Each row comes from the steps of one path. Every step used is in the known rows, and no mark comes twice. Write the path behind each row, first mark first.
Known rows:
liki-rosuf-tosemab: [  0  21 -16  -4 -15 -10 -23   1   6 -10  10   6  16 -17  -8 -16 -36 -11
   9   9  22  23   4  27  30  18  20  -3  14  18  -1  31  22  28  -1   6
 -49 -20   2 -12  -4  -3]
logino-liki-rosuf: [  0  31   1   0 -10   2  -9   4   2 -13   6   5  21   0  -8 -18 -42 -22
 -10  18  26  50   9  22  24   1  15   0  20  20   4   2  12  27  -7  10
 -64   9  -6  -6 -10  -2]
mozi-nono-nupi-pilapi: [-31  28  17  14 -13   4 -14 -13  -7   3   4  14  -6 -15  -2  21 -31   0
  -2   0  20 -15  53  63  41   6   9  18  12  -3   4  46  21  15  -7  31
  27 -58 -18   2 -12 -21]
bamopuf-tosemab-suse: [-13  33   4  15  -3 -17 -38  -2  -1 -15   9  15   9  -7  -4   3 -32  -7
  34   6  24  -6  -5  27  45  37  14  11   8  -3   2  40  12  22  13   2
 -11  41  -7 -14   1 -25]
tosemab-suse: [-13  41  -3  16 -13 -16 -32  -8   1 -11   8  15   9 -17  -4   1 -34 -10
  15   8  24   2  10  35  46  30   5  17  13   9  18  22   9  15   7  13
 -20  32 -13  -9   0 -23]
logino-liki-rosuf-tosemab: [  2  26 -11  -6  -7  -1 -16   6   5 -10  11   2  22  -5  -8 -23 -39 -22
   1  16  22  48   1  21  20   8  20  -3  18  24  -2  19  19  27  -5  10
 -66   4  -7 -12  -8  -4]
buzed-fezar-pilapi-nupi-suse-tosemab-rosuf: [-18  17 -58   5  -9   4  -3  -8 -11  -4  11  19  -2 -11  15 -14 -14  -4
 -20  10  38   0  17  14  28  43  10  13  19  10  35  30  -1  30  -1  30
   3 -47   6 -10  -2 -16]
nono-nupi-pilapi: [-27  25  -6  18 -17   0 -23 -11  -7   1   4   9  -1 -16  -5  16 -34  -4
  -3   5  27 -14  37  40  46  15  14  13   6   9  19  40  16  21  -6  24
  23 -38 -15   2  -9 -19]
bamopuf-tosemab: [-11  29  -2   4  -4  -3 -28   2  -4 -12   7   8   8  -2  -4   3 -40  -4
  18   4  24   2   5  25  28  27  19   1   8  -4  -8  32  12  21  10   5
 -10  18  -2  -7  -7 -16]
nono-nupi: [-24  30  -5  13 -20  -9 -20 -10  -3  -2   2  13   4 -11  -7   8 -45   2
   2   3  25  -3  29  36  47  17  10  13   9  16  23  32  14  24  -7  25
  12 -31 -15  -3  -7 -16]
liki-rosuf-tosemab-suse: [ -1  24 -10   4 -15 -22 -33  -2   8 -12  12  11  16 -22  -6 -15 -28 -14
  23  10  23  16  -4  28  43  25  16   4  13  19   8  37  22  28   0   3
 -48   0  -1 -18   3 -10]
tosemab-suse-nupi: [-16  34  14  13 -18 -27 -35  -9  -2  -8   6  15   4 -16  -5   5 -25  -4
  23  11  18   3  16  29  63  22   6  24  12  26  34  22  10  16   9  20
  -3  24  -5 -10  -1 -32]
mozi-nono-nupi-suse: [-34  31   8  12 -13 -12 -12 -11  -5   3   7  24  -6 -10  -2  16 -41  -1
   1  -3  23  -8  51  64  45  16   7  21  15  14  19  44  20  22  -9  36
  28 -58 -13  -6  -5 -14]
nono-nupi-suse-tosemab-rosuf-liki: [-21  20 -20  14 -18 -28 -21  -8  -5  -9   4  22  -2 -24  -8  -1 -44 -13
  24  -2  36  10  14  41  61  24  14  20   8  54  11  45  18  42   1  23
  34 -33  -6 -21  -3 -16]
mozi-nono-nupi-pilapi-fezar-buzed: [-32  17   2  13  -9  11  -3 -17  -9  10   8  11 -10 -10   6  16 -19  -3
 -19   1  24 -21  54  51  34  14   9  19  13 -16  21  54  10  14 -11  37
  25 -78 -15   2  -7 -22]
gobe-pilapi-fezar: [-19  26 -35  14 -13  23  -2  -7  -6  -2   2  13   2  -7   0  -6 -24 -16
 -38   8  25  -8  33  12  32  30   8   0  13 -20  27  13   6  -1   1  35
 -13 -47   0   2  -7 -21]
pilapi-nupi: [-20  34 -25  -4 -22  -4  -8  -1  -6  -6  16  18   8 -16   4  -1 -32   6
 -17   5  25  -5  36  23  55  24   5  13   6   2  18   5  11  22  -4  22
   3 -22 -11   8  -7 -12]
gobe-pilapi-nupi-suse-tosemab: [-29  28 -34   2 -27  -1  -3  -3 -10  -6   8  23  -2 -17   2   0 -23  -9
 -21   3  28 -22  36  15  64  43   8   7  11   5  39  15  10  13  -4  33
  24 -41  -3   0   2 -18]
liki-rosuf-tosemab-suse-nupi-pilapi-fezar: [ -6  11 -15   7 -12 -20 -30  -5   0  -7  13  10   8 -26  -1 -11 -10 -15
  16  14  21   6  12  22  54  23  19  10   6  18  21  45  21  27   3  11
 -30 -29   4 -17   2 -20]
rosuf-tosemab: [-10  29 -28  -5 -11  -2 -28   1   1  -4  13   3  10 -17  -3  -8 -40  -4
  13   5  18  11   8  30  18  27  19   2  10  14   0  40  20  14   7  16
 -22  -8  -8  -9  -8 -14]
buzed-fezar-pilapi-nupi-suse-tosemab: [-24  18 -50   0  -8   5   2  -8 -13   1  12  14  -4  -8  16  -7 -11  -1
 -28  10  32  -6  25  12  25  47  11  11  20   5  50  33  -5  28  -4  34
   1 -49   2  -5  -1 -16]
liki-rosuf-tosemab-suse-nupi-pilapi-gobe: [ -6  15 -16   8 -13 -23 -38  -5   0  -6  15   8   8 -26  -1  -9 -15 -12
  19  15  22   7  12  23  45  24  19   7   9  20  21  39  21  23   4  11
 -27 -26   6 -17   3 -20]
buzed-fezar-pilapi-nupi-suse: [-23  22 -56   5  -6   8   2  -7 -11   3  12  16   1  -1  19  -6 -16  -2
 -37  11  32  -2  26  16  17  43   9   8  21   1  48  25  -5  26  -8  38
  -6 -48   7   0  -5 -13]
tosemab-suse-nupi-nono: [-24  39   8  20 -14 -33 -32 -10  -4  -4   5  20   2 -25  -1   7 -28   1
  21   8  19   0  29  37  66  13   3  26  12  23  30  21   8   8  17  22
   7   2  -9 -11  -1 -31]
liki-rosuf-tosemab-suse-nupi-nono: [-10  24  -5   7 -15 -33 -32  -4   4  -7   9  15  12 -29  -5 -11 -26  -7
  25   9  19  14  11  32  57  13  14  10  12  27  12  36  21  23   8   9
 -30 -21   1 -20   2 -15]
mozi-nono: [-19  35  14   2 -10   6 -11  -7  -2  -3   6  13   1 -10  -4   7 -38  -1
  -5   1  18   9  41  57  24   9   7  13  19  -6  -7  24  17  11   1  24
  -7 -25 -13   0 -12 -15]
rosuf-tosemab-suse-nupi-nono-mozi: [-27  35  -9   7 -12 -35 -37  -5   0   1   8  18   5 -31  -4   3 -23   4
  29   1  13  -5  25  39  57  18  11  21  10  21  12  50  24  11  18  24
   7 -17 -13 -17  -2 -31]
fezar-pilapi: [-11  30 -13  10 -10  13  -7  -7  -3  -6  -3   6   6 -11   4  -5 -33 -11
 -24  11  21  17  19  21  10  26   8  -1  26  -6  21  12   5   5   0  22
  -7  -3   5   6 -17 -18]

Write each row's path:
[-19  15  -7   6 -12   1 -18  -7 -13   2   8   5  -6 -16   2   8 -15  -4
 -10  15  20  -1  45  22  48  11  17  16   4  12  32  22  11  13   8  29
  14 -37   2   2 -12 -29]	suse-nupi-pilapi-fezar
[-36  51 -12  10 -11 -15  -6  -6  -5   3  -3  22   4 -24  -5   9 -42   5
 -15  -5  23   1  59  53  39  -3   6  13  18  -7 -12  13  15   4  16  26
  11 -49 -22  -1 -12 -13]	nupi-nono-mozi
[-20  24   1  20 -11 -17 -31 -12  -8  -3  10  13  -3 -19   2   8 -10  -9
  11  15  22  -9  29  26  65  24   9  25   5  12  39  30   9  14  11  24
   7  -1  -5  -7   0 -36]	tosemab-suse-nupi-pilapi-fezar
[ -8  23 -29   5 -12 -22 -20  -2  -4 -16   7  18   0 -26  -5 -11 -42 -22
  23   2  37  26   6  39  44  29  17  15  13  51  -7  26  15  35  13  13
  10  -2   4 -23  -3 -11]	nupi-suse-tosemab-rosuf-liki
[-16  21 -56  11   0  21  -6 -11 -10   4   8   4   1   1  17  -8 -20  -3
 -38  15  30   5  23  12 -13  37  10   1  24 -11  40  22  -7  10  -1  36
 -25 -46  10  -4  -6 -18]	buzed-fezar-pilapi-gobe
[-27  26 -34  -8 -21 -20  -8  -1 -11  -7  20  23  -2 -22   4   1 -29   2
  -3   3  31 -13  39  23  68  41  10  18   5  23  34  17  10  31  -1  24
  27 -27 -12  -4   4 -11]	pilapi-nupi-suse-tosemab
[ -4  25 -15   1 -20  -5 -27  -4  -2 -18   3  10   1 -30 -12 -13 -38  -6
  25   5  34  13   6  28  45  19  14  15  12  25 -16  22  16  24  17   3
  -3  -2 -11 -17  -4 -18]	suse-tosemab-rosuf
[-19  28 -24   4 -16   8   0  -5  -6  -5   5  14   7 -17  11  -6 -23  -2
 -34   8  22   1  31  14  33  30   3   5  19 -10  31   8   6  11  -7  28
  11 -20   2  12 -14 -19]	fezar-pilapi-nupi
[-32  23 -14   9 -21 -24 -19 -10  -8  -3   6  19  -6 -17  -7  10 -42  -3
  15   1  32 -12  30  36  61  34  14  17   8  40  39  47  12  34  -4  26
  35 -38 -14 -14   4 -15]	nono-nupi-suse-tosemab
[-24  23   8  12 -14 -19 -14 -11  -3  -6   3  25  -6 -23  -6   5 -38  -9
  20  -7  28   9  32  65  52  10   9  25  15  35  -8  51  25  34  -1  29
  36 -52  -9 -18  -8 -18]	mozi-nono-nupi-suse-tosemab-rosuf-liki
[-34  38 -26   9 -14  -2   9  -7  -8   1  -1  24   4 -27  11   1 -22   5
 -40   0  21  -7  55  28  40  16  -1  10  21 -20  20   8   9   4   1  33
  32 -51  -6  12 -15 -19]	fezar-pilapi-nupi-nono-mozi
[-33  25   3  17 -10   4 -18 -14  -9   7   8  14  -9 -16   1  19 -30   2
  -8   2  22 -18  60  58  33  10   8  16  11  -8  12  45  20  10  -5  35
  31 -74 -16   1  -8 -22]	mozi-nono-nupi-pilapi-gobe
[-17  26 -34  13  -6  13 -24  -7 -11   1  13   2  -2 -18   6   7 -29  -9
 -19  13  29  -6  42  30  14  24  16   1   7  -8  11  17   9   3   9  21
   2 -33  -3   3  -8 -19]	nupi-pilapi-gobe
[-17  22   9   5 -17  -4 -25  -5 -10  -2   4   3  -3 -15  -3  12 -22  -3
   2  13  17   3  36  30  48   7  19  14   9  21  22  20  13  14   7  23
  11 -15   1   3 -14 -27]	suse-nupi-pilapi
[-28  14 -25  17 -12   8 -10 -15 -11   9   9   5  -5 -11   5  10 -21  -7
 -23   7  30 -21  39  26  41  25  14  13   4  -3  39  49   4  19 -10  32
  22 -62 -12   2  -5 -21]	nono-nupi-pilapi-fezar-buzed
[-18  26 -40   7 -24  -5  -5  -1  -7 -13   5  25   2 -23   0 -11 -24 -19
 -12   1  32  -1  21  20  64  34   8  11  12  21  11  13  16  21   1  29
  23 -35   7  -6  -6 -17]	gobe-pilapi-nupi-suse-tosemab-rosuf-liki
[-35  25  11   7 -16 -15 -13 -12  -7   1   6  22 -10 -16  -5  15 -37   1
  11  -4  24 -12  49  60  51  22   9  23  15  20  21  52  19  26  -6  33
  37 -59 -18 -11  -1 -18]	mozi-nono-nupi-suse-tosemab
[ -5   7 -16   4 -12 -17 -26  -8   0  -2  14   5   7 -21   3 -12  -5 -16
   9  14  23   5   6  15  47  28  20   9   9  14  30  49  13  25  -2  13
 -33 -29   7 -17   5 -20]	liki-rosuf-tosemab-suse-nupi-pilapi-fezar-buzed
[-23  28 -41   7 -27  -2  -8  -3  -8 -11   7  27  -1 -21   1  -7 -26 -12
 -13   2  34 -16  28  16  68  39   7  10  10   9  24  13  14  17   1  28
  25 -43   1  -5   0 -18]	gobe-pilapi-nupi-suse-tosemab-rosuf
[ -4  17  -1   6 -16 -24 -38  -3   3 -10  11   9  10 -26  -5  -8 -16 -14
  26  13  19  11   5  27  53  20  20   9  10  24  14  43  23  27   3   6
 -30  -9   3 -16   1 -18]	liki-rosuf-tosemab-suse-nupi-pilapi
[-13  17 -41   1  -6  15   4 -10  -8   4  14   2   1  -2  10  -9 -23 -10
 -36  10  30   1  25  11  18  33  12   7  12 -13  35  25  -7  11  -4  29
 -21 -39  -3  -2  -2 -15]	pilapi-fezar-buzed
[-20  31 -13   8 -11 -30 -38  -5   0  -1  12  13   5 -29   0  -2 -28   2
  34   5  15  -1  14  35  51  22  12  19   8  26  18  47  20  11  17  20
   0  -6  -9 -17   0 -28]	rosuf-tosemab-suse-nupi-nono
[-16  15 -36   8  -3  22  -5 -11 -12   6  13  -1  -3  -9  11   2 -14 -16
 -34  11  31  -9  34  20  18  28  18   6   8 -18  24  30  -2   7  -1  24
  -7 -38  -4   4  -6 -18]	nupi-pilapi-fezar-buzed
[-13  27 -31   4 -16 -19 -23  -3  -6 -13   9  19  -2 -23  -6  -8 -45 -15
  22   4  39  11  14  36  48  34  17  15  12  41   7  24  14  30  13  13
  10  -7  -3 -21   3 -11]	nupi-suse-tosemab-rosuf
[-19  27  -1  19 -12 -20 -39 -11  -8  -3  10  11  -3 -22   3  11 -15  -7
  15  15  22 -10  30  27  55  25   9  22   7  16  36  25   9  10  12  23
   9   2  -2  -8   1 -36]	tosemab-suse-nupi-pilapi-gobe
[-20  19  -8   8 -14  -4 -27  -7 -14   2   8   2  -6 -16   3  11 -20  -1
  -5  16  20  -2  46  23  38  13  17  12   7  17  29  16  11   8   9  29
  18 -33   5   1 -10 -29]	suse-nupi-pilapi-gobe
[-29  23 -22  21 -14   1 -26 -12 -11   5   8   8  -4 -18   2  15 -32  -1
  -9   8  30 -19  46  34  37  21  13  10   5   3  28  35  13  16  -3  29
  29 -57 -11   1  -6 -21]	nono-nupi-pilapi-gobe
[-28  18 -23  20 -11   5 -17 -13 -11   5   7  10  -4 -16   0  12 -27  -5
 -15   7  29 -19  45  33  49  19  13  14   1   0  29  43  13  20  -6  29
  25 -61 -15   2  -7 -20]	nono-nupi-pilapi-fezar
[-30  30 -21  14 -17 -20 -20  -9  -6  -1   7  21   0  -9  -3  10 -48  -5
   4   1  32  -5  33  41  53  29  12  15   9  32  38  37  13  30  -8  31
  24 -36  -8  -8  -1 -12]	nono-nupi-suse
[-19  24 -38   5 -17  -4  -3  -5  -8  -9   7  23   0 -26  10 -11 -24  -8
 -14   6  32   0  24  16  47  39   6  12  17  12  27  16   9  23   0  23
  31 -29   5  -1  -6 -18]	fezar-pilapi-nupi-suse-tosemab-rosuf
